Every row comes from one small tree of marks. Brackets hold a mark, then the marks that hang from it, in the order of their numbers. Every link used is in the known rows. Which tree was each row made from?
Known rows
{Z361 {Z776 {Z522 {Z906 Z101 Z760}}}}: [-26.4   3.2 -17.8  -9.7   8.1 -31.5 -34.2 -11.1  26.0   6.5  10.7 -10.0
 -18.4  44.0  -5.7 -44.6  36.3  13.3 -79.1  -7.0  23.3 -30.2   7.0]
{Z101 Z361 Z906}: [  0.2   4.3  21.9 -18.9  11.9   7.8  10.2  16.7 -22.2  12.3  -0.1  33.0
 -15.7 -29.2   6.8  43.0   5.4  16.0  -0.4  24.0  -7.6   2.8  21.2]
{Z101 {Z906 Z760}}: [  1.1   4.6  -5.7  -9.1  11.3  17.8   3.8 -11.6  -6.5 -10.8  -0.1  15.9
   5.2 -12.0   8.1   3.4  -4.2  21.4 -31.6  16.1   1.2  42.9  11.9]
{Z776 {Z522 {Z906 {Z101 Z361}}}}: [-33.0   1.0  25.7  -5.3   2.8  33.4 -37.5  -6.9   6.0  11.5  25.1   4.9
 -35.1  43.7  -1.0   4.2  47.0   5.5 -35.5 -11.8  17.7 -28.6  11.6]
{Z760 {Z906 {Z101 Z997} {Z522 Z776}}}: [ -7.6  -3.1   1.3  23.6 -28.4  -8.9   1.6 -18.4  14.4   8.4   2.1  -5.0
  25.9  46.6  -4.7  15.5 -70.4 -20.7 -14.5  -8.8 -20.1  21.7 -32.4]
{Z906 Z522}: [  8.2  -8.6  20.8  21.3  -8.4 -15.7   4.9   3.7 -13.4  18.0  -7.5   2.8
  -7.5   1.3   4.0  -0.7 -11.6 -15.9   3.4  -0.1  -6.6 -20.3  -5.1]
{Z522 Z776 Z906}: [ -3.1   1.7  54.3  35.6  11.1  18.7 -33.7 -12.1 -20.6   9.2   6.9  -2.9
  -5.2  46.4  -2.2 -16.1  -5.0 -21.0 -20.1 -15.3 -10.2   2.4  -8.0]
{Z522 Z776 {Z906 {Z101 Z997} Z760}}: [-32.7   2.4  40.7  27.5   2.5  41.2 -30.6 -35.4  12.4   5.5  11.5   1.3
  -4.1  79.2  -2.6 -20.6  -9.5  -4.3 -67.2 -25.4  12.4  27.0 -10.8]
{Z101 Z906}: [  9.6   2.3  -0.2   0.9  -2.7  -2.0   5.7  -5.0 -23.3 -12.5   2.5   3.8
  -6.0 -22.4   6.0  27.8 -11.1  22.6  -2.7  15.2 -16.5  30.7  14.2]
{Z101 Z361 {Z906 {Z522 Z776}} Z997}: [ -1.2   6.2  81.4  15.7 -16.5  30.7  13.1   4.5 -48.5  20.0  -9.7  24.3
 -11.8   6.0  -0.9  41.5 -45.3  19.0  -0.6  19.0 -25.9  29.4   0.0]
{Z522 {Z906 {Z101 Z997} Z760}}: [-47.4  -3.6  30.8   2.5  -1.8  15.2 -19.0 -23.1  27.4  -5.5   7.5   5.5
 -16.2  46.8  -8.6 -11.1   9.9  14.3 -68.9 -13.0  18.4   3.4  -2.5]
{Z101 Z361}: [ -9.9   2.0  20.8 -21.3  14.4   8.1   4.8  22.1   0.7  27.0  -2.2  30.1
  -9.4  -5.9   0.8  16.4  16.4  -6.1   1.3   9.3  10.1 -26.2   6.7]
{Z776 {Z522 Z906}}: [-20.2   4.3  38.2   3.3   3.7  36.0 -40.8  -8.5  -9.0  -3.0  16.8  -7.5
 -21.3  36.3  -5.4 -17.2  30.5   9.7 -22.9  -6.3   6.6 -10.7   4.1]
{Z361 {Z101 Z906} {Z776 Z522}}: [ 23.7  16.8  32.3 -19.4  16.5 -15.1  -6.4  -2.3 -18.0  -0.1  -7.0 -10.7
  10.3  -4.5  -9.5 -26.1  12.8  23.1 -22.8  25.8 -13.2 -18.0   6.9]
{Z997 {Z101 Z361 {Z906 Z522 Z760}}}: [-11.3   2.4  47.3 -12.8  40.9 -13.7  -4.7  30.0 -24.4  16.4 -12.5  41.6
 -24.7 -14.2  11.4   7.3  -1.2  -5.9 -13.6  25.7   2.1   6.4  -3.2]
{Z522 Z776 {Z906 {Z101 Z361} Z760}}: [-27.7   0.4  30.5  12.4  26.8  35.4 -30.7 -17.5  15.8  31.0  13.9  24.6
 -11.2  66.0   8.2 -13.8  22.6 -27.6 -62.8 -22.1  21.9  -8.6  -0.7]
{Z760 {Z906 Z101 {Z522 Z776}}}: [  4.9  -7.0 -21.2  22.0 -13.7 -18.1  -1.8 -13.9  18.8  17.2   6.0   0.2
  24.0  38.6   6.2  12.4 -50.3 -39.4 -12.4 -11.2 -15.3   4.7 -26.0]
{Z361 {Z101 Z906 Z997} {Z776 Z522}}: [  9.9  20.9  60.6 -17.4  -3.6   0.8  -2.3  -7.7 -21.9 -12.3 -11.9 -17.4
  10.8   5.7 -22.0 -22.9 -12.2  41.2 -26.7  27.4 -19.7   5.6   0.2]
{Z997 Z101}: [ -9.3   2.5  20.9  -2.5  25.1 -23.9 -14.7  19.3 -11.2  -7.0  -6.1   2.9
 -17.6   0.6   0.7  -6.3  -2.0  -7.7   6.5   7.4  -1.4   6.3 -13.4]
{Z906 Z522 Z760}: [ -2.4  -5.9  16.6   8.0   8.5  11.5   3.2  -4.6   6.6  21.7 -10.6  18.8
   6.8  13.9   7.6 -31.2  -2.2 -16.9 -33.3   1.5  15.8  -5.1  -8.9]
{Z906 Z101 Z760}: [-22.0  -3.5 -44.9 -12.2   7.1  13.7   0.0 -24.1  44.4   6.7  11.4  11.8
  -0.1  28.9  11.3  -9.3  19.3  -2.2 -55.2 -15.3  32.2  10.9   3.4]
{Z997 {Z101 {Z906 Z522 Z760}}}: [ -2.7   1.2  31.1   4.9  29.5 -20.2  -7.8  13.4 -25.4  -3.0 -10.4  18.6
 -17.3  -9.1  10.9  -4.5 -13.1   1.4 -15.4  20.6  -5.4  27.4  -9.1]

Write each row's tree
[-16.5  -6.6  -5.3   7.2 -31.4 -22.8   8.7  -9.5  25.8   1.7  -0.3  -2.1
  18.1  27.2  -7.7  22.0 -58.4 -10.1 -14.9  -1.8 -14.9   7.6 -25.8]	{Z760 {Z906 {Z101 Z997} Z522}}
[ -1.2   0.5  51.4  20.1 -34.9   5.4  14.9  -9.3 -39.9 -12.6 -10.6  -2.0
 -10.9  -7.1  -5.9  32.8 -51.7  38.8  -3.5  18.7 -30.0  42.3  -0.2]	{Z101 {Z906 Z522} Z997}
[-19.1  -3.7 -40.2 -19.4   1.3 -47.8   5.1   6.8  31.5  26.0   6.0  13.6
 -21.6  11.2   6.5  15.0  25.6  -2.1 -37.8  -4.6  18.3 -44.1  12.3]	{Z906 {Z101 {Z361 Z776}}}
[-44.0   2.1  -1.4 -27.3   0.2  34.9   8.6 -12.0  41.8  14.8   3.8  29.0
  -6.4  35.0  -0.1   6.7   6.6  13.1 -57.8  -5.5  33.2  10.3   1.6]	{Z906 {Z101 Z361 Z997} Z760}
[ -1.7  -7.6 -15.1  31.3   1.3  17.3  -4.3 -30.2  17.6  32.2   6.1  10.2
   2.2  56.0  20.3 -17.5  -7.2 -30.4 -50.5 -25.3  19.7   5.9  -9.6]	{Z906 Z101 {Z522 Z776} Z760}
[  9.8  -0.9  25.3  29.8  12.9  30.6  -5.4 -14.8  -5.8  30.1  -6.7  15.1
  16.0  40.3  11.1 -38.3 -16.8 -30.2 -33.8  -7.9  10.3  13.2 -15.6]	{Z906 {Z522 Z776} Z760}
[-27.0   8.2  34.0 -25.0  -8.1 -24.1   9.4  21.6   4.4  16.5 -15.5  13.4
  -8.0   6.7 -19.1  -1.4 -14.2  24.2 -27.9  16.6   3.1 -19.1  -2.4]	{Z101 {Z361 Z776} Z997}
[-25.5  11.7  53.1 -27.5   2.0  45.6  15.3   2.8 -10.6   1.0  -8.2  37.3
  -3.1  -4.3  -6.1  24.6 -18.6  39.9 -33.2  28.7   2.4  43.6   8.6]	{Z101 Z361 {Z906 Z760} Z997}
[-43.5   4.3  28.3  -2.2  -4.8  52.8 -38.3 -27.5  17.1  -7.2  21.0  -4.0
 -20.9  62.4  -6.9 -20.5  25.9  20.9 -62.5 -13.8  23.1  10.3   2.1]	{Z776 {Z522 {Z906 {Z101 Z997} Z760}}}
[-35.7  -6.8  20.4  -4.2  -9.2  20.0  13.9  -8.9  27.1  33.2  -2.9  31.7
 -13.8  37.2   3.9   5.9  -3.6  -0.8 -53.6  -5.6  25.9 -11.2  -5.0]	{Z906 {Z101 Z361 Z997} Z522 Z760}
[-29.1  -2.4 -28.5 -28.0  18.7  19.7   3.8  -7.1  45.0  25.9   9.4  35.7
  -8.0  24.3  12.2   2.0  32.5  -6.2 -53.7  -7.6  38.3 -12.2   7.6]	{Z906 {Z101 Z361} Z760}
[-13.0  -2.9  22.5  37.8   3.3   8.8 -32.1 -24.8  -1.1  11.0  18.1  -6.7
 -15.0  59.8   5.0   0.1   5.2 -21.6 -34.0 -28.7  -1.7  -3.9  -2.9]	{Z522 Z776 {Z906 Z101}}
[ 20.9  11.3  52.3 -17.7  29.3  34.2  11.5  -8.9 -10.8  -0.5 -12.0  15.6
  25.4 -15.6  -1.1  -9.0   1.2   4.2  -9.3  23.4  -6.5  11.8   1.5]	{Z361 {Z101 {Z906 Z760}}}
[  5.4   3.1  36.0  16.2  30.7  -7.7 -13.6   7.2 -33.6   0.7  -8.8  15.8
 -12.2   6.2  13.7  -9.6 -21.4  -8.9 -14.2  12.9 -10.5  37.9 -13.0]	{Z997 {Z101 {Z906 {Z522 Z776} Z760}}}
[ 16.4  14.8  32.7 -21.2  18.3 -12.3 -10.8   1.4   1.0  10.2  -8.5 -13.6
  14.2  13.6 -14.6 -47.9  22.3   1.5 -19.9  13.6   0.2 -42.8  -5.1]	{Z361 Z101 {Z776 Z522}}
[-21.2  15.2  38.8 -26.2 -12.8  -1.3   0.1  11.0 -22.0   1.8  -3.9  12.9
 -20.7   0.2 -14.2  19.2 -12.9  54.4 -33.4  29.0  -9.4  15.6  14.6]	{Z101 {Z361 {Z776 Z522}} Z906 Z997}
[-15.6   9.6  30.6  -7.1 -12.4  36.3  10.0 -18.8 -11.9 -23.6  -7.1   8.4
   6.4   1.2  -7.4   8.9 -35.4  47.4 -36.8  19.3  -7.2  71.7   2.5]	{Z101 {Z906 Z760} Z997}
[-13.9  -4.6  34.5  27.8 -23.5  16.5   6.2 -10.5  -6.9  38.1   2.7  11.7
 -18.2  49.1   5.9  28.7 -25.0 -11.7 -13.5 -17.5  -2.1  -9.4  -9.7]	{Z906 {Z101 Z361 Z997} {Z522 Z776}}
[ -0.1   6.7  54.6  27.0 -18.0  40.4   6.9 -23.3 -32.4  -2.9 -10.7   7.1
   7.9  24.1  -0.2   2.3 -56.1  24.4 -32.4  11.4 -16.2  67.9  -7.5]	{Z101 {Z906 {Z522 Z776} Z760} Z997}
[ -1.0   1.1  12.7 -19.0  19.8 -37.3  12.4  18.6  -8.1  34.9 -16.2  40.6
 -10.9 -17.4   8.0  -2.1   4.0   7.1 -53.5  30.6   6.3 -22.6  14.3]	{Z101 {Z361 Z776} {Z906 Z522 Z760}}
[-27.8  -0.4  14.7   5.2  -4.1  29.2 -40.0 -18.3   6.3  -2.5  26.2 -10.6
 -29.5  47.1  -1.4  -4.9  37.0   8.4 -36.7 -16.1  13.2 -14.0   7.9]	{Z776 {Z522 {Z906 Z101}}}
[-43.1   3.4 -17.9 -31.2   0.2  -7.4   7.7  -7.2  47.8  20.0  -1.4  23.0
  -7.5  35.6  -4.8 -11.6   7.3  18.4 -77.7  -1.4  31.9  -5.4   2.2]	{Z906 {Z101 {Z361 Z776} Z997} Z760}
[-25.0  -8.2  11.0   2.4 -26.1 -46.1  13.7   4.8  12.7  32.9  -6.3   9.8
 -28.1  22.9  -2.7  18.8 -12.1   5.7 -35.8  -3.8   4.7 -43.2  -1.0]	{Z906 {Z101 {Z361 Z776} Z997} Z522}
[-44.7  -3.0  34.5  -4.9  -6.3 -32.3 -15.0   1.5  16.8  11.7   3.3   7.1
 -32.6  32.9 -12.8   9.4  13.3  13.3 -55.0  -5.6   8.9 -39.1   4.9]	{Z522 {Z906 {Z101 {Z361 Z776} Z997}}}
[-15.6   5.3   5.5  -3.7   3.9 -34.8 -34.3   1.4   3.5   3.8   4.8 -16.2
 -17.8  29.6 -11.4 -40.6  25.0  13.4 -51.4   1.6   5.6 -34.4   4.5]	{Z361 {Z776 {Z522 Z906}}}
[-11.6  10.5  24.6 -25.5  35.3 -39.9 -19.0  34.1 -24.9   5.1  -3.2  18.9
 -33.9 -10.6   3.0   3.3  12.1  15.2 -16.3  28.6  -3.1  -4.7   5.4]	{Z997 {Z101 {Z361 {Z776 Z522}} Z906}}
[-42.6   3.6  41.9  -4.3  -7.8  43.9 -34.9 -11.0   3.7   3.7  22.1   0.4
 -34.4  50.4  -8.6   6.8  29.0  18.9 -36.5 -10.0  13.4 -12.8   6.9]	{Z776 {Z522 {Z906 {Z101 Z361 Z997}}}}
[-27.2  -7.7   5.4  12.4 -20.0  13.2   9.1 -26.1  26.0  12.5  -1.9   8.3
  -6.7  41.9   3.7  -7.8 -17.1   4.7 -55.0 -13.1  19.2  10.6 -10.5]	{Z906 {Z101 Z997} Z522 Z760}
[-21.6  -1.0  16.7  26.9  17.4  30.0 -33.8 -31.5  15.4  14.3  15.0   6.5
  -4.9  71.2   7.0 -24.3  11.7 -21.6 -63.9 -27.4  16.0   8.3  -5.5]	{Z522 Z776 {Z906 Z101 Z760}}
[-10.1   5.7  37.8 -19.1  35.2 -19.7  -7.1  32.9 -29.0   2.4  -6.3  30.1
 -28.9 -23.5   7.5  26.8   2.9   6.4   7.1  25.4  -8.1   8.3   3.2]	{Z997 {Z101 Z361 Z906}}
[ -2.7   9.9   3.9 -28.7  10.0 -20.3  -4.8  16.9 -17.0  15.1   2.1  19.9
 -21.4 -13.1   2.1  14.4  19.5  27.3 -31.6  26.7  -0.4 -12.8  24.3]	{Z101 {Z361 {Z776 Z522}} Z906}
[ -4.9 -10.0 -29.0   5.9 -15.5 -33.5   5.3  -5.3  28.3  12.0   3.0   3.3
  18.1  17.6   1.8  19.1 -38.6 -27.4 -13.5  -4.0  -9.9 -10.2 -20.6]	{Z760 {Z906 Z101 Z522}}
[-39.0  -5.7  34.8  12.1 -15.8  -5.9 -17.2 -16.1  10.9  -8.9  10.0  -6.1
 -26.7  36.3 -10.6  14.9   2.2  14.7 -37.7 -14.3   1.5  -8.6   0.6]	{Z522 {Z906 {Z101 Z997}}}
